Every row comes from one small tree of marks. The marks that hang from a mark follow it in brackets, in the order of their numbers. Every link used is in the known rows. Which tree was each row made from?
Known rows
z125(z13(z781 z868(z283(z272)) z937) z720): [-12.6  -3.6   6.3   3.4  32.1 -10.2  15.6 -28.8  -9.3  13.3 -30.9   4.3
 -13.1 -11.2   5.6 -42.2  35.0  25.7 -16.6  28.0  -5.1  70.3 -47.2 -74.1]
z143(z13(z781 z868(z283) z937) z928): [-27.1 -13.9   0.4   3.0   8.0  -8.1  18.0 -19.1   1.3 -18.4 -30.8   5.2
 -13.3  29.8   7.1 -11.7   2.0 -16.0 -25.0  24.1 -38.9  24.3   6.7 -36.3]
z868(z283(z272) z928): [-37.3 -31.0  -3.6   1.9  49.9 -35.1  -2.7  61.3  11.4  -0.1  -2.8  14.1
  13.3  14.7   4.8 -40.9  11.1  21.8 -11.2  24.8  31.8  33.8   0.0 -23.3]
z125(z13): [-28.8 -19.2 -12.7 -24.8   5.1 -20.7 -31.2  71.0   1.5  23.0  12.9  12.6
 -31.5  -7.8  -3.6   0.3  20.9   9.1  -2.1   2.5  -7.4  32.7  -0.7  14.6]
z272(z283(z868(z928))): [-49.8 -26.7  -9.3 -45.2  26.2 -37.1  -4.2  43.1   0.3  21.5   0.9   7.7
  -6.9  13.2   1.8  17.8  20.1   5.2 -19.5  -0.7   0.2  14.2 -14.9 -12.6]
z868(z283 z928): [-64.7 -28.8   1.4  -6.4  37.0 -34.4 -25.2  56.0   7.5   5.1   2.8   9.2
  14.3  16.6   2.7 -14.1  20.5  20.1 -17.2  12.5  26.7  21.6  -8.1 -20.0]
z937(z13): [-51.1 -29.6   0.8 -17.1  -1.2 -16.8 -48.7  77.6   5.5   8.3   8.8  24.6
 -34.4   9.7  -7.0  -8.9  11.7   2.3 -13.4   5.5  26.7  30.4  25.6  46.9]
z720(z125): [-52.3 -27.3  -0.3 -35.8 -25.8 -27.8 -47.1  65.4   8.4  20.2   1.2  27.3
 -41.0  21.3  -3.8  29.8  17.6  -5.5 -31.0   6.4 -10.6  18.4  20.4  70.3]
z143(z13(z781 z868 z937)): [-20.0  -9.3  -4.3  -4.0 -13.9   2.4 -23.0 -22.1  -9.8   6.6 -33.2  16.8
 -17.4  21.8   4.7  -1.3  20.1 -21.4 -21.9  25.6 -42.8  14.0   2.1 -21.1]
z13(z143(z928) z781 z868(z283(z272)) z937): [-14.8 -25.6 -22.3  15.4  -2.9  -8.3  20.9 -82.5  -9.3 -24.4 -22.8   8.2
 -10.7  29.4   7.0 -27.9  31.2  -4.1 -20.3  30.0 -38.2  32.7   0.3 -41.1]
z720(z125(z13(z143))): [-40.1 -21.7  -7.3 -30.5 -36.9 -20.2 -46.2  43.8   0.5  17.6  11.5  20.6
 -43.4   6.0 -13.5  31.5  34.4  -4.4 -22.4  -1.4  -5.2  23.1 -14.9  38.9]
z143(z13(z781 z868 z937) z928): [-18.2 -11.2 -11.4  -3.7  -6.1  -9.1   1.6  -8.9  -3.8  -6.7 -29.0  11.3
 -25.4  23.4  11.6   4.0   4.4 -23.5 -19.8  22.2 -52.1  19.8  16.7 -12.5]
z143(z13(z868) z928): [-37.9 -19.0 -12.9 -10.4   7.3 -14.9  11.7  48.5   8.8  -5.9  -6.9  13.4
 -31.3  15.6   5.7   0.3 -13.5 -27.7 -12.6   6.2 -37.0  11.8  36.7  19.5]
z283(z272 z868(z928)): [-18.7 -23.4 -19.3  -8.6  48.8 -42.8   6.4  64.3  12.0  14.6 -13.8  19.7
  -5.2   1.7  13.1  -9.7  16.6  16.7  -7.5   9.2  -3.3  31.0  11.0   6.3]
z125(z13 z720): [-53.6 -11.2   4.6 -25.0  26.5 -25.3 -26.2  74.8   0.7  22.6   4.4  12.8
 -22.4 -21.7   2.0  -3.7  21.8  26.8  -6.3  -7.1   1.8  48.8 -25.8 -14.4]
z143(z13): [-44.2 -20.9   1.6 -19.0   5.2 -12.9 -28.1  76.2   8.0   0.1  -2.9  23.8
 -16.7  17.0  -1.4  -0.2  -4.5 -11.3 -10.7   2.8 -22.0   9.2  17.8  13.4]
z781(z13): [-45.7 -25.5  -8.6 -16.7  -2.4 -19.8 -43.6  62.4   9.1  12.4  -7.4  28.8
 -29.3   9.2  -8.4  25.5   5.5   9.4 -16.7  13.8 -32.2 -19.6  12.5  34.7]
z143(z13(z781 z868(z283(z272) z928) z937)): [ -6.3 -10.7   2.0  16.1  24.9  -8.3   8.1 -19.8  -4.0  -4.8 -41.2  11.6
  12.7  23.6   7.7 -36.2  16.5  -5.0 -22.7  43.5  -0.9  26.3 -16.4 -66.8]
z937(z13(z143 z781 z868(z283(z272) z928))): [-31.2 -28.7  -2.9  15.2  21.3  -7.3 -28.6 -11.1  -7.2  -0.1 -10.3  19.8
  -2.9  12.9  -6.5 -54.2  41.1  11.8 -17.2  32.5  51.6  43.7 -23.4 -47.3]
z143(z13(z937)): [-33.7 -17.1  -1.1  -8.9 -13.0  -9.9 -18.5  36.5   1.6  -8.7 -16.8  17.2
 -12.8  23.1   2.6  15.9   0.7 -18.2 -17.6   8.4 -29.5   2.8  18.9  13.8]
z125(z13(z781 z868(z283)) z720): [-48.0  -6.5  12.7 -14.7  40.5 -11.7 -13.9   9.1  -5.5  27.2 -13.2   7.3
 -19.2 -15.7  -1.3 -36.5  37.4  27.7 -16.2  13.3   1.3  67.3 -53.0 -75.9]
z937(z13(z868(z283))): [-53.3 -30.0   4.6  -4.2   9.6  -5.9 -15.7  27.5   3.3   5.0  -1.6  13.8
 -29.2  12.2 -12.9 -30.3  15.0  -4.6 -21.7  15.0  30.1  32.8  18.2  20.3]

Write each row's tree
[-43.2 -25.8 -34.8   5.3 -36.1 -12.3   4.3 -58.1 -11.6 -14.2  -8.3   4.3
 -21.2  20.1   7.4  23.4  30.1 -22.1 -18.3   3.5 -52.2   0.4  26.6  26.1] | z13(z143(z928) z868 z937)
[-47.4 -20.4 -14.3  16.3  -4.7  -8.4 -27.1 -89.2 -20.1  -1.9 -24.9   4.2
  18.7  24.7   4.3  -8.4  62.7   3.9 -27.2  26.0  -8.7  14.5 -36.9 -61.8] | z13(z143 z781 z868(z283 z928) z937)
[-24.5 -16.7 -14.7 -25.4 -35.0 -17.5 -33.8   1.3  -5.0  21.9   0.1  16.1
 -55.2   6.8  -6.0  20.4  39.8  -9.8 -24.3  11.1 -21.8  38.0 -18.7  13.3] | z720(z125(z13(z143(z928) z781 z868)))
[-65.4 -31.5  -2.7  11.2   5.6  -9.8 -28.5  -0.4  -4.1  -3.4   1.6  11.3
  -2.4  11.9 -11.2 -22.9  36.1  -1.9 -20.3  11.0  50.6  19.1  -9.8 -12.1] | z937(z13(z143 z868(z283 z928)))
[-58.7 -26.8 -29.0   1.7  -7.0 -17.8 -33.7 -14.6 -12.0  12.6   1.8  13.3
   1.5   8.2   2.6   6.3  45.3  -9.2 -13.0   6.5  -6.3   1.2  -4.6  -2.5] | z13(z143 z868(z928))
[-55.5 -27.4   0.8   7.7  11.7  -6.3 -46.8 -15.3 -10.4   3.5  -6.0  16.2
  -3.3  14.1  -9.5 -33.1  49.4   8.4 -21.0  22.2  47.6  34.2 -30.3 -42.9] | z937(z13(z143 z781 z868(z283 z928)))
[-29.2 -12.3   7.3   0.6   1.9   3.3  -6.5 -29.3  -4.9  -4.5 -34.2  11.3
  -6.4  28.1  -1.5 -17.1  16.7 -16.1 -27.6  29.2 -30.5  18.8  -7.5 -42.5] | z143(z13(z781 z868(z283) z937))
[-14.9 -15.3 -20.7  -9.7 -17.9 -16.8 -27.6 -12.6 -11.9  -4.0  -1.3   7.7
 -24.1   6.5   3.9  14.2  40.4   8.0  -6.5   6.3 -33.0  34.5 -22.7 -23.4] | z125(z13(z143(z928) z781 z937))
[-26.5 -19.2 -14.7 -20.6  -6.9 -10.6 -57.4  21.1 -10.2  17.0   9.2  19.6
 -24.5  -1.1  -5.6  -6.5  46.8  13.9  -1.6   6.2 -15.8  35.3 -34.9 -29.8] | z125(z13(z143 z781))
[ -9.7  -7.7  -7.3 -22.5 -40.1 -13.5 -36.0 -12.9 -10.0  35.3 -21.2  12.4
 -48.2   7.2  -3.1  27.3  44.3 -10.2 -32.7  26.6 -22.2  36.9 -16.9  19.8] | z720(z125(z13(z781 z868 z937)))
[-40.3 -23.6 -15.7  -6.6 -32.3  -7.8 -57.2 -42.0 -16.3  -3.9 -12.3  20.3
  -8.0  24.9   4.6  13.1  50.7   4.2 -17.6  12.8 -39.9  14.1 -13.9 -12.8] | z13(z143 z781 z937)
[-21.5 -14.1  -3.6 -26.8 -37.9 -23.7 -31.7  37.5   0.8  19.8  -6.1  12.0
 -41.6   8.2  -4.9  42.0  27.9  -6.0 -29.1  11.2 -10.2  26.9  -0.7  52.7] | z720(z125(z13(z937)))
[-42.9 -28.1 -14.3  -4.2 -12.8  -6.1 -39.8  -3.9  -7.5   0.2   1.2  21.0
 -39.6  12.5  -4.9 -14.5  32.3  -7.6 -14.4  11.0   3.3  35.4   6.3   5.4] | z937(z13(z143(z928) z781 z868))
[-62.8 -35.6 -20.3  -1.1   0.9 -14.4  10.8 -22.1   0.6 -16.8   5.3   6.5
 -16.0  20.7  -2.6 -11.6  19.3 -10.8 -18.1   1.0 -26.4  12.8  13.7  -4.6] | z13(z143(z928) z868(z283))
[-17.9 -11.9  -4.5 -31.6 -23.1 -15.9 -43.9  24.0  -4.8  43.9  -6.8  19.3
 -53.8   2.6  -7.4  11.5  39.4  -6.0 -26.5  23.4 -12.2  41.7 -17.0  19.5] | z720(z125(z13(z781 z868)))
[ -2.9 -14.1  -2.7   9.1  18.6  -9.0  36.4 -14.4   3.9 -23.8 -33.6   9.1
 -14.2  28.7   8.7 -34.1  -6.2 -16.2 -20.8  34.9 -34.6  33.9  14.4 -39.7] | z143(z13(z781 z868(z283(z272)) z937) z928)
[-24.1 -14.9  -2.4 -12.1 -41.1  -5.9 -26.1 -51.2 -11.5  13.5 -17.1   8.8
 -33.2  15.5 -12.3  16.1  53.8  -8.3 -36.6  22.3 -13.0  33.2 -38.7 -12.6] | z720(z125(z13(z143 z781 z868(z283) z937)))
[-50.2 -10.2  -4.0  -6.8  -7.9 -15.7 -22.6  -0.5 -10.9   0.0  -3.6   7.6
 -10.1 -12.5   2.3  16.0  41.0  18.5 -10.6 -11.0 -14.4  33.0 -39.3 -24.0] | z125(z13(z143 z937) z720)
[-46.0  -6.4 -12.2   1.0 -13.7  -7.0  -6.2 -40.3 -18.0   8.9 -11.7   2.0
 -16.2 -15.6   2.0  11.0  47.1   5.3 -14.1  -4.0 -23.1  30.5 -36.5 -24.6] | z125(z13(z143 z868 z937) z720)
[-53.9 -30.9 -31.5  -5.8 -16.4 -16.4  -6.9 -12.5  -3.3  -3.6   7.9  12.7
 -27.8  13.5   3.1   7.4  22.8 -19.1 -11.9  -2.7 -40.5   9.0  25.6  25.0] | z13(z143(z928) z868)
[-19.7 -21.1 -18.5  23.4   7.0 -10.2  -5.7 -85.2 -17.0  -7.4 -28.9   8.6
  18.6  24.0   6.5 -31.8  53.7   5.1 -21.4  39.1  -5.1  25.0 -31.1 -68.5] | z13(z143 z781 z868(z283(z272) z928) z937)
[-40.4 -25.5 -17.1   8.0 -15.6  -8.0  -0.1 -85.2 -12.5 -18.7 -18.2   4.0
 -10.6  30.5   3.9  -5.3  40.1  -5.8 -25.4  17.6 -41.8  23.7  -7.0 -37.1] | z13(z143(z928) z781 z868(z283) z937)
[-53.8 -31.4 -18.2  -1.5 -17.4  -9.1 -19.8  13.0  -1.1  -7.3   9.0  16.4
 -39.2  10.2  -6.0  -4.0  19.8 -16.3 -13.5   0.7   6.7  20.1  26.3  39.4] | z937(z13(z143(z928) z868))
[-28.3 -23.3 -19.7  28.3  -2.6 -12.1   5.0 -52.5  -4.5 -11.3 -32.0  13.4
   6.0  15.8  -7.0   6.8  27.4   5.3 -25.3  35.0 -14.0 -27.7 -15.7 -22.5] | z781(z13(z143 z868(z283(z272) z928) z937))
[-23.9 -14.0   2.7 -39.3 -19.0 -23.8 -59.1  59.3   1.3  35.0  -1.0  23.3
 -48.3   5.4  -6.2  18.1  33.7   6.9 -23.7  16.9  -3.4  45.0 -18.7  20.5] | z720(z125(z13(z781)))
[-36.4 -16.3 -25.8  10.5 -21.4  -9.9 -46.0 -79.9 -24.9  11.5 -22.5  10.6
   8.1  18.3  10.1  12.3  66.2  -3.7 -20.8  23.2 -21.7   8.2 -25.1 -34.8] | z13(z143 z781 z868(z928) z937)
[-31.1 -20.7 -31.0   2.4 -31.0  -9.0 -18.1 -76.3 -16.5  -6.6 -16.0  10.2
 -20.2  23.4  10.5  12.3  44.5 -15.4 -19.2  14.5 -56.4  16.9   4.8  -9.8] | z13(z143(z928) z781 z868 z937)
[-45.0 -23.9  -9.1   2.4  -5.7  -9.4   6.5 -39.9  -4.8  -0.2 -20.1   1.5
 -11.4  22.2   0.2  -2.7  24.8 -10.0 -27.8  19.7 -27.7  13.0  17.6   4.2] | z13(z868(z283) z937)
[-38.4 -23.2 -30.6   8.3 -35.7 -10.7  -5.2 -43.7  -5.3 -10.2 -20.5  14.0
 -29.2  15.7  -3.8  45.7  18.7 -14.7 -23.4  13.7 -61.3 -34.5  14.4  30.3] | z781(z13(z143(z928) z868 z937))
[-33.4 -18.4   0.2 -22.3  16.8 -21.1 -23.5  72.1   9.2  -6.6  -6.9  23.1
 -23.2  22.7   8.3  -6.9  -6.6  -4.4 -10.2   9.5 -32.3  29.0  11.8 -11.5] | z143(z13(z781) z928)
